Each row was made from one walk, in order. Every step used is in the known rows, and no mark comes twice. Write each row's walk.
Known rows:
taze > tivukun > leno: .00	-.06	.01	-.03	-.09	.14	-.19	-.15	.19	-.08	-.14	-.02	-.05	-.17	-.11	-.39	-.42	-.16	.08	.08	-.01	.10	.01	-.04	.03	.03	.00	-.19	.38	-.05	-.02	-.17	.04	-.08
pipog > fofo > zalu > tivukun > busi > movomo > videf: .23	-.16	.15	.08	-.24	.14	-.13	-.03	.04	.14	-.32	-.01	-.01	-.13	-.10	-.46	.22	.32	-.15	-.01	.22	.20	-.21	.16	.07	.50	-.09	-.80	.19	.12	-.09	-.13	-.28	.29
videf > benoz: -.01	-.17	.00	.07	-.12	-.01	-.10	-.08	-.06	-.07	-.05	-.01	-.15	-.07	-.04	.05	.14	-.11	.08	-.09	.36	.04	-.03	-.05	-.08	-.01	.05	-.04	.06	.17	-.06	.01	-.11	.01
videf > lodin > goni: .06	-.09	.12	.07	-.12	.25	-.06	-.08	-.04	.05	-.17	-.05	-.11	-.06	-.03	.19	-.02	-.05	-.05	.03	.04	.09	-.04	-.02	-.09	.46	.08	-.02	.20	.46	.17	.11	-.19	.13
gofog > leno > tivukun > zalu: .05	.06	.12	-.26	-.21	.18	.05	-.07	.28	-.17	.09	.01	.07	-.22	-.04	-.33	.22	.15	.01	-.18	.06	.13	.08	-.04	.04	.17	.11	-.01	.44	-.01	-.01	-.04	.03	-.27
movomo > zalu > tivukun: -.13	-.28	.10	.35	-.22	-.16	-.36	-.11	-.04	-.03	-.23	-.02	-.01	-.20	-.06	-.41	-.05	.05	.03	.01	.02	.09	-.13	-.01	.03	-.15	-.04	-.28	.28	.21	-.01	-.12	.17	.10
gofog > leno > tivukun > busi > movomo: .04	.05	.14	-.26	-.39	-.02	.07	-.09	.12	-.12	-.04	.00	-.02	-.09	.00	-.40	.43	.11	-.13	-.12	.15	.21	.05	-.01	.09	.49	.14	-.12	.23	.07	-.01	-.20	-.07	-.22
videf > movomo > busi: -.03	-.16	.05	.09	-.29	-.11	-.11	-.16	-.11	-.05	-.22	.03	-.08	-.07	-.08	-.20	.06	.00	.02	-.05	.09	.08	.09	-.16	-.07	.67	.13	.08	.16	.14	-.09	.09	-.03	.08
gofog > leno > tivukun > taze: .03	.08	.13	-.24	-.01	-.06	.09	-.06	.22	-.18	.10	.00	-.18	-.28	-.04	-.33	-.07	.15	.00	-.09	.06	.10	.08	-.05	.01	.16	.11	-.10	.37	.01	-.04	-.07	.04	-.34
vazipin > movomo > zalu > fofo: .04	-.06	.11	.31	-.24	-.20	-.30	-.14	.19	-.05	-.23	-.01	.04	-.18	-.08	-.15	-.02	.31	-.06	-.04	.02	.12	-.19	-.06	-.05	-.19	.03	.01	.35	.16	-.07	-.13	.17	.16
benoz > videf > movomo: -.01	.03	.01	.06	-.25	-.05	-.03	-.02	-.07	-.08	-.16	-.04	-.25	.00	-.05	.07	.04	-.36	.02	-.11	.21	.08	.15	-.13	-.09	.32	.12	-.13	.21	.01	-.09	.17	.12	-.07
taze > tivukun > zalu: .04	-.09	.06	-.27	-.17	.12	-.27	-.12	.13	-.10	-.11	-.02	.10	-.16	-.10	-.38	.02	-.16	.08	-.06	.00	.12	.03	-.06	.09	-.09	.00	-.12	.06	-.06	.01	-.08	.02	.02
busi > movomo > zalu > fofo > pipog: .05	-.25	-.01	.09	-.36	-.49	-.27	-.04	.03	.04	-.47	-.02	.14	-.30	-.13	-.23	-.14	.40	-.14	-.01	.12	.18	-.12	-.04	.03	-.06	-.02	-.33	.08	.29	.00	-.28	-.03	.16
nobibov > zalu > tivukun: -.04	-.13	.07	.35	-.03	.07	-.29	-.12	.08	-.09	-.09	-.01	.04	-.25	-.09	-.30	.02	-.27	.03	-.12	-.02	.10	-.08	.03	-.06	-.03	-.05	-.08	.18	.14	-.10	.11	.06	.04
movomo > videf > lodin: -.03	-.13	.09	-.05	-.17	.00	-.08	-.08	-.10	.01	-.24	.01	-.19	-.07	-.09	-.01	-.03	-.17	-.03	-.01	.25	.03	-.12	.11	-.13	.35	.00	.10	.29	.36	-.09	.12	-.19	.09
tivukun > zalu: .09	-.05	.06	-.09	-.07	.13	-.14	-.10	.13	-.10	-.08	.03	.10	-.16	-.08	-.07	.05	-.02	-.02	-.14	-.01	.10	-.05	-.06	.10	.04	.01	-.01	.03	.10	.02	.01	-.06	.02
pipog > fofo: .11	-.20	.05	.12	-.22	.24	-.17	-.07	-.02	-.02	.05	-.01	-.23	-.11	-.08	.02	-.04	.09	.00	-.01	-.06	.07	-.02	-.02	-.14	.32	.05	-.27	.12	-.04	-.09	.03	-.06	.10
movomo > videf > benoz: -.02	-.21	.04	-.04	-.07	-.13	-.08	-.09	-.10	.00	-.13	.01	-.21	-.08	-.08	-.06	.18	-.11	.07	-.09	.52	.02	-.09	.13	-.13	.22	.01	.08	.28	.23	-.09	-.04	-.22	.08
tivukun > busi > movomo > videf: .09	-.09	.12	-.18	-.17	-.17	-.10	-.12	-.06	.03	-.29	.03	-.05	-.03	-.10	-.25	.31	-.04	-.17	-.07	.25	.16	-.14	.13	.09	.58	.02	.04	.02	.24	.01	-.20	-.24	.13
vazipin > movomo > zalu > nobibov: -.30	-.03	.10	.30	-.24	-.19	-.24	-.15	.20	-.13	-.20	-.01	.00	-.16	-.08	-.21	.03	-.05	-.07	.04	.00	.12	-.17	-.10	-.11	-.02	.09	.02	.24	.14	.01	-.13	.11	.08
busi > movomo: -.04	-.12	.00	.02	-.25	-.03	-.16	-.09	-.05	-.07	-.21	.01	-.09	-.15	-.01	-.09	.03	-.16	-.14	-.04	.06	.14	-.08	.02	-.04	.28	.09	-.13	-.09	.15	.04	-.16	-.15	.02
lodin > videf: -.02	-.10	.02	.10	-.07	.08	-.06	-.09	.02	-.09	-.10	.01	-.07	-.01	-.06	.09	.06	-.30	-.07	-.03	-.09	.06	-.04	.03	-.11	.47	.07	-.03	.09	.20	.07	-.11	.13	.02
benoz > videf > movomo > busi: -.03	-.12	.05	.04	-.41	-.15	-.07	-.08	-.09	.00	-.19	.01	-.19	-.01	-.09	-.02	.10	-.25	.06	-.09	.28	.08	.18	-.23	-.08	.60	.15	.00	.27	.04	-.14	.12	.18	.02
vazipin > movomo > busi: -.10	.00	.07	.09	-.26	-.05	-.15	-.20	.19	-.10	-.10	.04	.00	-.07	-.05	-.09	.08	-.11	-.04	-.04	.03	.10	-.08	-.17	-.13	.35	.16	.10	.25	.07	-.13	-.08	.02	.10
movomo > busi > tivukun: -.06	-.23	.04	.01	-.31	-.16	-.13	-.15	-.07	.01	-.03	.03	-.04	-.16	-.04	-.01	.13	-.06	-.03	-.01	.10	.10	-.05	-.10	-.05	.23	.05	-.12	-.01	.25	.00	-.15	-.09	.06
gofog > leno: -.08	.00	.06	.07	-.21	.37	.06	-.10	.02	-.09	-.01	.05	-.12	-.16	-.04	-.06	.01	-.11	.01	-.07	.04	.04	.03	.01	-.08	.28	.06	-.10	.30	.15	.04	-.11	.05	-.28
nobibov > zalu: .03	-.12	.05	.22	-.04	.17	-.21	-.13	.06	-.12	-.03	.01	.13	-.17	-.17	-.03	.06	-.21	.06	-.16	.02	.10	-.01	.00	-.12	.17	.07	.20	.07	.08	-.08	.14	-.03	.00
benoz > videf > movomo > zalu > fofo > pipog: .07	-.10	.01	.11	-.36	-.51	-.15	.04	.03	.04	-.42	-.05	-.01	-.15	-.17	-.07	-.11	.24	.02	-.09	.27	.12	.11	-.19	-.02	-.03	.01	-.34	.38	.14	-.12	.05	.24	.07
fofo > zalu > tivukun: -.02	-.04	.03	.42	-.09	.25	-.10	-.03	.09	-.06	-.24	-.03	.11	-.20	-.01	-.33	-.14	.04	.02	.05	-.05	.09	-.15	.01	-.03	-.16	-.08	-.64	.11	.10	-.03	-.02	-.09	-.03
busi > tivukun: -.05	-.08	.01	.02	-.14	-.05	-.10	-.09	-.03	-.09	-.01	-.01	-.10	-.16	.00	.07	.07	-.17	-.08	-.04	.02	.09	-.07	-.01	-.07	-.05	.01	-.23	-.07	.22	.05	-.10	-.17	-.04
leno > tivukun > busi > movomo > vazipin: .09	.02	.16	-.26	-.46	-.40	-.02	-.10	.05	-.06	.08	.00	.00	-.03	-.14	-.50	.45	.12	-.15	-.04	.11	.21	-.08	-.03	.07	.32	.16	.11	.02	.16	-.09	-.14	-.11	.12
nobibov > zalu > tivukun > busi > movomo: .09	-.12	.13	.13	-.12	-.08	-.28	-.13	.07	-.04	-.22	-.01	.11	-.17	-.09	-.41	.33	-.16	-.11	-.19	.10	.22	-.11	.02	.16	.20	-.04	-.12	-.04	.23	-.07	.00	-.04	.12
videf > movomo > zalu > tivukun: -.12	-.20	.09	.31	-.22	-.23	-.32	-.12	-.10	-.06	-.33	-.04	-.08	-.15	-.06	-.49	.03	.10	.02	-.03	.07	.11	-.03	-.04	.01	.12	.01	-.25	.34	.22	-.04	.05	.12	.13
vazipin > movomo: -.08	.15	.04	.10	-.10	.06	-.11	-.13	.23	-.18	-.08	.01	-.06	-.07	-.02	-.01	.02	-.23	-.08	-.06	-.04	.10	-.11	-.07	-.14	.07	.13	-.02	.18	.02	-.07	-.04	-.06	.01
pipog > fofo > zalu > tivukun: .12	-.15	.06	.41	-.17	.40	-.15	-.01	.08	.02	-.10	-.05	-.04	-.20	-.05	-.25	-.12	.23	.03	.04	-.06	.10	-.11	.01	-.09	.04	-.07	-.87	.19	-.03	-.10	.04	-.10	.12
busi > movomo > videf: -.05	-.15	.03	-.08	-.22	-.13	-.14	-.10	-.08	.00	-.29	.02	-.15	-.16	-.06	-.20	.06	-.16	-.16	-.04	.22	.14	-.14	.19	-.08	.51	.05	.02	.12	.20	.02	-.22	-.24	.08

Which walk is each row?
-.05	-.27	.05	.27	-.20	-.23	-.32	-.15	.14	.02	-.38	-.01	.00	-.29	-.06	-.51	-.29	.14	-.11	.02	.16	.21	-.17	.03	.18	.04	-.03	-.36	.49	.30	.04	-.31	.12	.10
busi > movomo > zalu > tivukun > leno
-.15	-.09	.08	-.15	-.18	.03	-.24	-.10	.15	-.09	-.16	-.04	-.01	-.25	-.07	-.49	-.02	-.18	.04	.03	-.04	.10	-.04	-.07	.10	-.12	-.06	-.11	-.05	.01	.07	-.11	.04	-.01
taze > tivukun > zalu > nobibov
.05	-.06	.11	-.15	-.20	.06	-.22	-.14	.00	-.07	-.13	-.03	.01	.01	-.10	-.40	.16	-.15	.08	.02	-.01	.11	.03	-.08	.08	.07	.01	-.13	-.04	-.04	-.03	-.10	.02	.01
taze > tivukun > busi
.10	-.01	.15	-.09	-.20	-.16	-.06	-.09	.12	-.16	.00	-.04	.03	.01	-.05	-.30	.29	.15	.00	-.06	-.02	.13	.02	-.08	.06	.17	.09	.03	.09	-.06	-.10	.02	-.10	-.02
leno > tivukun > busi
.15	-.04	.01	-.31	-.15	-.17	-.22	-.02	.25	-.01	-.29	-.04	.18	-.32	-.13	-.40	-.19	.20	.03	-.04	-.05	.13	-.02	-.11	.12	-.37	-.12	-.40	.08	.01	-.05	-.13	.02	.06
taze > tivukun > zalu > fofo > pipog
.04	-.09	.06	.37	.11	.11	-.22	-.16	.28	-.07	-.13	.00	.06	-.31	-.13	-.33	-.31	-.11	.03	-.10	.01	.12	-.10	.02	.06	-.01	-.09	-.11	.49	.15	-.11	.06	.07	-.01
nobibov > zalu > tivukun > leno
.15	-.07	.00	.19	-.05	-.15	-.16	-.04	.17	-.03	-.22	-.01	.20	-.32	-.20	-.05	-.15	.17	.01	-.14	-.03	.10	-.04	-.05	-.08	-.11	-.06	-.08	.08	.16	-.13	.08	-.04	.04
nobibov > zalu > fofo > pipog
.10	-.07	.08	-.09	-.21	-.06	-.12	-.11	-.02	-.04	-.21	.02	.00	-.03	-.04	-.13	.25	-.06	-.15	-.08	.09	.18	-.07	-.04	.14	.36	.06	-.09	-.18	.19	.04	-.15	-.14	.06
tivukun > busi > movomo
.02	-.06	.14	.15	-.10	-.03	-.16	-.10	.03	-.04	-.16	-.01	-.07	-.08	-.01	-.35	.15	-.05	-.04	-.02	-.04	.09	-.11	-.05	.17	-.01	-.10	-.31	.05	.18	-.05	-.04	.03	.04
zalu > tivukun > busi
.03	-.18	.07	-.19	-.02	-.37	-.11	-.15	.02	-.01	-.02	.04	-.11	-.26	-.08	-.05	-.07	.04	-.05	-.04	.13	.11	-.06	-.16	.08	.15	.02	-.15	-.09	.29	.00	-.15	-.08	.03
movomo > busi > tivukun > taze
.01	-.12	.16	.17	-.33	-.32	-.24	-.05	-.05	.02	-.31	-.05	-.08	.04	-.10	-.37	.29	-.07	.04	-.11	.31	.15	.08	-.17	.19	.13	.01	-.31	.36	.17	-.11	.09	.35	.12
benoz > videf > movomo > zalu > tivukun > busi
-.08	.03	.05	-.08	-.04	-.16	-.08	-.12	.15	-.07	-.13	.00	-.18	-.05	-.06	-.03	.24	-.20	-.01	-.14	.51	.07	-.15	.08	-.20	.16	.11	.10	.42	.16	-.15	-.05	-.23	.13
vazipin > movomo > videf > benoz
.18	.00	-.01	-.25	-.05	-.30	-.06	.00	.25	.00	-.18	-.01	.17	-.35	-.08	.04	-.02	.30	-.12	-.14	.02	.14	-.12	-.08	.14	-.42	-.15	-.47	-.06	.30	.02	-.12	-.17	.07
busi > tivukun > zalu > fofo > pipog
-.12	.01	.05	-.03	-.29	-.19	-.12	-.19	.19	-.08	-.02	.03	-.01	-.12	-.01	.02	.21	-.17	-.10	-.06	.09	.14	-.12	-.16	-.12	.18	.13	-.09	.13	.20	-.06	-.16	-.10	.10
vazipin > movomo > busi > tivukun
.08	-.05	-.02	.10	-.14	-.21	-.06	-.01	.11	-.01	-.27	-.01	.00	-.26	-.08	-.04	-.26	.24	-.05	.00	-.07	.06	-.07	-.07	-.04	-.15	-.09	-.35	.06	.16	-.07	-.08	-.07	.01
zalu > fofo > pipog
-.08	.11	.11	-.08	-.13	-.03	-.08	-.11	.14	-.07	-.22	.00	-.17	-.04	-.06	.02	.03	-.25	-.10	-.05	.24	.07	-.18	.05	-.19	.30	.08	.11	.43	.29	-.16	.11	-.20	.14
vazipin > movomo > videf > lodin
-.01	-.05	.09	.05	.16	-.19	-.19	-.07	.11	-.08	-.13	-.01	-.23	-.31	-.01	-.33	-.27	-.04	-.03	.00	-.04	.07	-.12	-.05	.12	-.17	-.09	-.36	.07	.18	-.05	-.05	.06	-.04
zalu > tivukun > taze
-.12	-.12	.07	-.17	-.15	-.28	.00	-.13	.09	-.04	-.19	.02	-.01	-.15	-.06	-.11	.38	-.13	-.15	-.11	.11	.16	.00	-.13	.10	.73	.03	-.05	.00	.46	.16	-.06	.07	.18
lodin > videf > movomo > busi > tivukun > zalu > nobibov
-.02	-.07	.05	.00	-.32	.06	-.07	.02	-.06	.00	-.14	-.03	-.24	-.01	-.05	.26	-.05	-.43	.03	-.05	.28	.05	.04	-.14	-.09	.07	.06	-.12	.19	.21	-.13	.19	.13	-.04
benoz > videf > lodin
.11	-.09	.18	-.36	-.32	-.34	-.07	-.06	.01	-.02	-.27	-.04	-.09	.00	-.05	-.35	.37	.07	-.16	-.08	.37	.19	-.09	.08	.05	.56	.07	.10	.23	.28	-.15	.03	-.32	.15
leno > tivukun > busi > movomo > videf > lodin
.08	-.14	.17	.04	-.08	-.21	-.28	-.14	.04	.04	-.30	.01	.06	-.18	-.14	-.51	.36	-.15	-.14	-.18	.26	.21	-.18	.18	.11	.44	-.07	.01	.17	.28	-.10	-.06	-.15	.20
nobibov > zalu > tivukun > busi > movomo > videf
-.09	.12	.08	.00	-.08	-.04	-.10	-.14	.20	-.11	-.16	.02	-.11	-.08	-.06	-.11	.08	-.20	-.11	-.05	.11	.08	-.17	.10	-.19	.29	.09	.09	.38	.07	-.10	-.09	-.15	.08
vazipin > movomo > videf
.11	-.14	.10	.06	-.11	-.12	-.07	-.05	-.02	.09	-.41	-.02	.06	-.10	-.05	-.46	.39	.15	-.07	-.09	.64	.17	-.23	.15	.15	.18	-.09	-.55	.12	.32	-.05	-.16	-.33	.20
fofo > zalu > tivukun > busi > movomo > videf > benoz
.27	-.24	.13	.02	-.20	.03	-.11	-.02	-.01	.17	-.28	-.03	-.07	-.10	-.09	-.39	.40	.34	-.05	-.09	.63	.18	-.19	.15	.07	.36	-.09	-.79	.22	.21	-.14	-.10	-.34	.33
pipog > fofo > zalu > tivukun > busi > movomo > videf > benoz
.10	.03	.13	.15	-.31	-.04	-.02	-.07	.04	.06	-.16	.03	.18	-.12	-.13	-.56	.25	.14	-.14	.03	.10	.21	-.26	.01	.16	.07	-.04	-.54	-.08	.35	-.01	-.16	-.11	.17
fofo > zalu > tivukun > busi > movomo > vazipin
.04	-.12	.01	-.05	-.10	-.18	.07	-.19	.13	-.01	-.18	.04	-.05	-.06	-.09	-.02	-.04	-.10	-.11	-.07	.15	.15	.05	-.10	.03	.88	.10	-.13	.44	.40	.07	-.12	.06	.13
lodin > videf > movomo > busi > tivukun > leno
-.13	-.30	.06	.25	-.36	-.27	-.39	-.11	-.07	-.01	-.35	-.03	-.03	-.24	-.03	-.48	.04	.02	-.12	.02	.11	.18	-.15	.04	.06	.01	.00	-.34	.17	.28	.03	-.25	.07	.14
busi > movomo > zalu > tivukun
.08	.01	.07	.24	.20	.04	-.09	-.02	.17	-.07	-.21	-.02	.04	-.31	-.05	-.35	-.35	.18	.00	.02	-.02	.10	-.16	-.04	.11	-.23	-.10	-.67	.05	.13	-.02	-.01	-.07	-.05
fofo > zalu > tivukun > taze
.11	-.19	.10	-.25	-.18	-.29	-.08	-.10	-.11	.05	-.25	.02	-.12	.00	-.09	-.17	.49	-.04	-.09	-.16	.64	.14	-.11	.12	.09	.46	.03	.04	.06	.32	-.05	-.16	-.29	.19
tivukun > busi > movomo > videf > benoz
.20	-.09	.04	.41	-.01	.44	-.08	-.05	.29	.04	-.13	-.01	.00	-.27	-.09	-.30	-.47	.37	.02	.06	-.04	.12	-.13	.00	.03	.07	-.11	-.91	.54	-.03	-.09	-.03	-.07	.06
pipog > fofo > zalu > tivukun > leno
.00	-.23	.18	.25	-.22	-.20	-.32	-.14	-.01	.00	-.24	.00	.08	-.07	-.10	-.46	.21	.14	.01	-.02	.06	.12	-.13	-.06	.19	-.07	-.07	-.25	.18	.24	-.02	-.10	.18	.15
movomo > zalu > tivukun > busi
-.03	.05	.09	-.21	.00	-.40	-.11	-.18	.28	-.09	.00	.04	-.08	-.22	-.04	-.03	.01	-.03	-.12	-.09	.12	.15	-.13	-.21	.01	.09	.10	-.12	.04	.23	-.06	-.15	-.09	.08
vazipin > movomo > busi > tivukun > taze
.01	-.02	.15	-.02	-.34	-.27	-.11	-.11	-.04	.05	-.07	.03	-.10	-.11	-.10	-.54	.32	-.06	-.17	.01	.08	.18	-.23	.01	.18	.13	-.03	-.23	-.04	.40	-.03	-.19	.03	.18
zalu > tivukun > busi > movomo > vazipin
.10	-.04	.11	-.19	-.30	-.27	-.10	-.08	.09	-.13	-.12	-.04	.02	-.03	-.01	-.37	.35	.11	-.14	-.07	.09	.22	-.01	-.05	.11	.34	.14	-.05	-.03	.01	-.06	-.11	-.18	.02
leno > tivukun > busi > movomo
-.02	-.24	.01	-.15	-.19	-.23	-.12	-.09	-.13	.03	-.25	.00	-.21	-.13	-.05	-.12	.23	-.14	-.07	-.12	.62	.12	-.13	.17	-.08	.39	.06	.02	.15	.29	-.04	-.18	-.29	.14
busi > movomo > videf > benoz
.17	-.14	.07	.33	-.08	.05	-.25	-.11	.07	-.03	-.11	.00	.08	-.28	-.13	-.06	-.04	.10	.02	-.14	-.02	.08	-.08	.03	-.05	-.01	-.08	.18	.09	.15	-.11	.10	.06	.05
nobibov > zalu > fofo
